Known rows, with every way that one mark hangs from another:
vosapok[durul[bonag[dasad] semuz] lodon[teti]]: [ 0.22 -0.44 -0.44  0.30  0.09 -0.15 -0.11  0.23 -0.02  0.27 -0.15  0.15
 -0.47  0.08 -0.29 -0.22  0.33  0.23 -0.12 -0.34 -0.22 -0.16]
lodon[teti[mefu] vosapok[durul[bonag semuz] piba]]: [-0.02 -0.51 -0.42  0.09  0.02 -0.11  0.15  0.01  0.01 -0.05 -0.06  0.05
 -0.24 -0.33 -0.57 -0.29  0.23  0.26  0.02 -0.51 -0.14  0.04]
semuz[durul[bonag[dasad] teti[lodon mefu] vosapok]]: [-0.07 -0.35 -0.62 -0.04  0.43 -0.40 -0.01  0.24  0.10  0.43  0.20 -0.03
 -0.14  0.00  0.02 -0.35 -0.19  0.05 -0.15 -0.32 -0.15  0.21]
vosapok[lodon[teti[durul mefu]] piba]: [-0.02 -0.41 -0.39  0.19 -0.05 -0.48 -0.06 -0.02  0.08  0.02 -0.05  0.04
 -0.44 -0.28 -0.49 -0.09  0.06 -0.03 -0.18 -0.07 -0.10 -0.12]
lodon[vosapok[piba]]: [ 0.08 -0.24 -0.03 -0.04 -0.06  0.08  0.18 -0.05 -0.13  0.01 -0.08  0.03
 -0.02 -0.35 -0.39 -0.22 -0.07  0.12  0.08 -0.08  0.12 -0.11]
semuz[durul[bonag teti vosapok[piba]]]: [ 0.08 -0.25 -0.45 -0.04  0.30 -0.05  0.17 -0.17 -0.31  0.38  0.16  0.16
  0.03  0.03 -0.14 -0.27 -0.08  0.30  0.01 -0.18 -0.08  0.17]
vosapok[durul[bonag] lodon]: [ 0.20 -0.37 -0.36  0.19  0.02 -0.04  0.05  0.08  0.01  0.25 -0.05  0.04
 -0.41  0.10 -0.11 -0.06  0.23  0.18 -0.06 -0.16 -0.19 -0.17]
teti[durul[bonag[dasad] semuz vosapok[lodon]] mefu]: [ 0.07 -0.19 -0.62  0.05  0.17 -0.33 -0.10  0.29  0.32  0.36  0.02 -0.15
 -0.40  0.08  0.03 -0.34  0.08  0.08 -0.09 -0.60 -0.14  0.28]
durul[bonag semuz teti[lodon mefu]]: [-0.29 -0.28 -0.57  0.07  0.38 -0.27 -0.07  0.01  0.07  0.18  0.23  0.24
 -0.28  0.32 -0.03 -0.33 -0.20  0.22 -0.19 -0.47 -0.08  0.56]
teti[durul mefu]: [-0.14 -0.08 -0.25  0.07 -0.08 -0.34 -0.02  0.18  0.25 -0.13  0.01 -0.31
 -0.19 -0.10  0.06  0.05  0.10 -0.17 -0.01 -0.23 -0.21  0.10]
lodon[teti[durul] vosapok]: [-0.21 -0.33 -0.26  0.04 -0.04 -0.26  0.24  0.10  0.07 -0.23 -0.30 -0.13
  0.04 -0.28 -0.27  0.01  0.24 -0.01  0.21 -0.18 -0.17 -0.13]
dasad[bonag]: [-0.22 -0.06 -0.22  0.12  0.05  0.07  0.10 -0.03 -0.06 -0.01  0.01  0.10
 -0.01 -0.20 -0.16 -0.09 -0.06 -0.09  0.00 -0.07  0.03  0.02]
bonag[durul[teti[lodon mefu] vosapok]]: [-0.07 -0.30 -0.35  0.05  0.39 -0.34 -0.15  0.15  0.07  0.13  0.02 -0.17
 -0.14  0.13  0.02 -0.21 -0.17  0.04 -0.13 -0.15 -0.17  0.11]
teti[durul[bonag semuz] lodon[vosapok[piba]] mefu]: [-0.18 -0.43 -0.55  0.09  0.14 -0.24  0.12  0.05  0.14  0.11  0.09 -0.03
 -0.39 -0.18 -0.15 -0.33 -0.04  0.09  0.05 -0.67 -0.15  0.13]
lodon[vosapok]: [-0.02 -0.18 -0.05 -0.11 -0.01  0.01  0.22  0.09  0.06 -0.06 -0.15 -0.08
  0.07 -0.21 -0.15 -0.12  0.01  0.05  0.11 -0.04  0.05 -0.01]
semuz[durul[vosapok[piba]]]: [ 0.24 -0.07 -0.12 -0.16  0.19  0.04  0.18 -0.09 -0.16  0.30  0.03 -0.05
  0.06 -0.19  0.02 -0.14 -0.02  0.07  0.03  0.05 -0.04 -0.15]
dasad[bonag[durul[semuz teti[lodon mefu] vosapok]]]: [-0.23 -0.28 -0.57  0.14  0.49 -0.16 -0.02  0.09 -0.03  0.15  0.00 -0.01
 -0.17  0.04 -0.05 -0.38 -0.16  0.04 -0.13 -0.31 -0.13  0.24]
bonag[dasad durul[teti]]: [ 0.16 -0.26 -0.12  0.34  0.04 -0.24 -0.31  0.36 -0.23  0.05 -0.06 -0.16
 -0.15  0.05 -0.21 -0.16  0.05  0.04 -0.08 -0.08 -0.16 -0.12]
semuz[durul]: [ 0.09 -0.07 -0.08 -0.07  0.08 -0.07  0.18  0.08 -0.05  0.07  0.02 -0.12
  0.02 -0.11  0.18  0.07  0.12 -0.06  0.03  0.19 -0.14 -0.12]
vosapok[durul[bonag semuz] lodon[teti] piba]: [ 0.24 -0.49 -0.43  0.28  0.08 -0.02 -0.02 -0.13 -0.23  0.26 -0.07  0.31
 -0.50  0.02 -0.46 -0.23  0.26  0.37 -0.12 -0.30 -0.15 -0.18]
lodon[teti[mefu]]: [-0.23 -0.14 -0.17  0.01  0.01 -0.35 -0.06  0.03  0.23 -0.19  0.03  0.00
 -0.03 -0.18 -0.25  0.02  0.04 -0.09 -0.11 -0.05 -0.06  0.13]

Rows:
[ 0.06 -0.31 -0.42  0.02  0.18 -0.08  0.00 -0.31 -0.06  0.37  0.07  0.38
 -0.16 -0.04 -0.45 -0.27 -0.06  0.30 -0.07 -0.23  0.09  0.01] => durul[bonag vosapok[lodon[teti] piba]]
[ 0.05 -0.44 -0.54  0.17  0.13 -0.26  0.01  0.11  0.19  0.12 -0.06  0.09
 -0.48  0.08 -0.22 -0.14  0.31  0.20 -0.17 -0.30 -0.24  0.09] => vosapok[durul[bonag semuz] lodon[teti[mefu]]]
[ 0.20 -0.21 -0.19  0.27 -0.08  0.03 -0.13  0.24 -0.08  0.18  0.01 -0.08
 -0.23 -0.02 -0.13 -0.13  0.21  0.10  0.02 -0.41 -0.21 -0.21] => vosapok[durul[bonag[dasad]]]
[-0.23 -0.50 -0.60 -0.06  0.31 -0.40  0.27  0.15  0.09  0.13  0.15 -0.01
 -0.14 -0.12 -0.06 -0.22 -0.09  0.07 -0.04 -0.16 -0.18  0.24] => semuz[durul[bonag teti[lodon[vosapok] mefu]]]
[-0.04 -0.46 -0.52  0.30  0.16 -0.32 -0.20  0.34  0.03  0.23  0.09 -0.05
 -0.41  0.06 -0.21 -0.29 -0.04  0.07 -0.19 -0.51 -0.25  0.05] => vosapok[durul[bonag[dasad] teti[lodon mefu]]]
[ 0.02 -0.20 -0.55 -0.18  0.44 -0.28  0.04  0.08  0.17  0.34 -0.07  0.06
 -0.24  0.29 -0.04 -0.43 -0.18  0.25 -0.29 -0.16  0.04  0.56] => durul[semuz teti[mefu] vosapok[lodon]]
[ 0.40 -0.14  0.01  0.20  0.04 -0.01 -0.30  0.18 -0.22  0.27 -0.03 -0.16
 -0.11 -0.18 -0.24 -0.26 -0.01  0.06 -0.02 -0.19 -0.04 -0.36] => bonag[dasad durul[vosapok[piba]]]
[-0.09 -0.11 -0.28 -0.02  0.28 -0.15  0.03  0.03  0.10  0.21 -0.11 -0.13
 -0.11  0.08  0.24 -0.09 -0.07 -0.07  0.08 -0.29 -0.17 -0.15] => teti[durul[vosapok] lodon]
[ 0.19 -0.52 -0.63  0.25  0.16 -0.17 -0.04  0.02 -0.17  0.33  0.06  0.19
 -0.64  0.15 -0.42 -0.40  0.06  0.39 -0.27 -0.39 -0.14  0.22] => vosapok[durul[bonag semuz teti[mefu]] lodon piba]
[ 0.05 -0.13 -0.33 -0.17  0.34 -0.14  0.21  0.04 -0.12  0.25 -0.05 -0.08
  0.12  0.08  0.12 -0.15 -0.04  0.12 -0.01  0.07 -0.12  0.14] => semuz[durul[teti vosapok]]
[ 0.36 -0.34 -0.37  0.25  0.07 -0.01 -0.10  0.29 -0.03  0.38 -0.09  0.04
 -0.52  0.15 -0.11 -0.27  0.25  0.23 -0.12 -0.35 -0.18 -0.12] => vosapok[durul[bonag[dasad] semuz] lodon]
[ 0.27 -0.20 -0.15  0.03  0.19 -0.09 -0.05  0.08  0.03  0.21 -0.12 -0.14
 -0.15  0.07  0.03 -0.08  0.08  0.08 -0.03  0.09 -0.10 -0.19] => bonag[durul[vosapok[lodon]]]
[ 0.08 -0.41 -0.67 -0.07  0.32 -0.33  0.16 -0.05 -0.04  0.45  0.19  0.11
 -0.25 -0.04 -0.23 -0.34 -0.12  0.23 -0.19 -0.11 -0.06  0.27] => semuz[durul[bonag teti[mefu] vosapok[lodon piba]]]
[-0.27 -0.23 -0.47  0.09  0.11 -0.29 -0.05  0.00  0.06  0.03  0.25  0.11
 -0.12  0.14 -0.20 -0.17 -0.11  0.15 -0.13 -0.32 -0.05  0.52] => durul[bonag teti[mefu]]
[ 0.36 -0.04 -0.04  0.10  0.19  0.02 -0.25  0.30 -0.08  0.25 -0.11 -0.21
 -0.08  0.08  0.08 -0.27  0.11  0.11  0.00 -0.26 -0.10 -0.12] => bonag[dasad durul[semuz vosapok]]
[-0.17 -0.55 -0.55  0.17  0.16 -0.37 -0.10  0.19 -0.01  0.23  0.18  0.15
 -0.31 -0.21 -0.56 -0.52 -0.32  0.13 -0.16 -0.53  0.04  0.22] => durul[bonag[dasad] teti[lodon[vosapok[piba]] mefu]]
[-0.15 -0.22 -0.40  0.19  0.29 -0.03  0.04  0.01 -0.22  0.08 -0.06 -0.02
  0.03 -0.02 -0.18 -0.23 -0.05  0.07  0.00 -0.13 -0.10  0.07] => dasad[bonag[durul[teti vosapok]]]
[ 0.13 -0.42 -0.18  0.07  0.03  0.05  0.19  0.00 -0.21 -0.04 -0.29  0.04
 -0.13 -0.29 -0.50 -0.24  0.24  0.25  0.08 -0.25 -0.12 -0.23] => lodon[teti vosapok[durul[semuz] piba]]
[-0.02 -0.17 -0.39  0.19  0.18 -0.07 -0.17  0.13 -0.21  0.25  0.10  0.23
 -0.15  0.31 -0.17 -0.37 -0.03  0.31 -0.08 -0.48 -0.04  0.40] => durul[bonag[dasad] semuz teti]
[-0.25 -0.31 -0.24 -0.10  0.00 -0.33  0.17  0.12  0.30 -0.24 -0.11 -0.08
  0.04 -0.38 -0.39 -0.10  0.05 -0.04  0.00 -0.09  0.00  0.11] => lodon[teti[mefu] vosapok]
[-0.27 -0.27 -0.36  0.04  0.27 -0.40 -0.08  0.11  0.12  0.04  0.09  0.04
 -0.21  0.09 -0.09 -0.19 -0.28 -0.03 -0.23 -0.12 -0.05  0.29] => durul[teti[lodon mefu]]
[ 0.08 -0.48 -0.32  0.07  0.01 -0.13  0.16  0.15 -0.12  0.00 -0.14 -0.15
 -0.23 -0.29 -0.52 -0.32  0.00  0.17 -0.06 -0.25 -0.09  0.01] => lodon[vosapok[durul[teti[mefu]] piba]]
[-0.04 -0.28 -0.44  0.15  0.32 -0.05  0.05 -0.01 -0.06  0.14 -0.18  0.10
 -0.14 -0.06 -0.18 -0.22  0.12  0.08 -0.04 -0.08 -0.10 -0.06] => dasad[bonag[durul[semuz vosapok[lodon[teti]]]]]
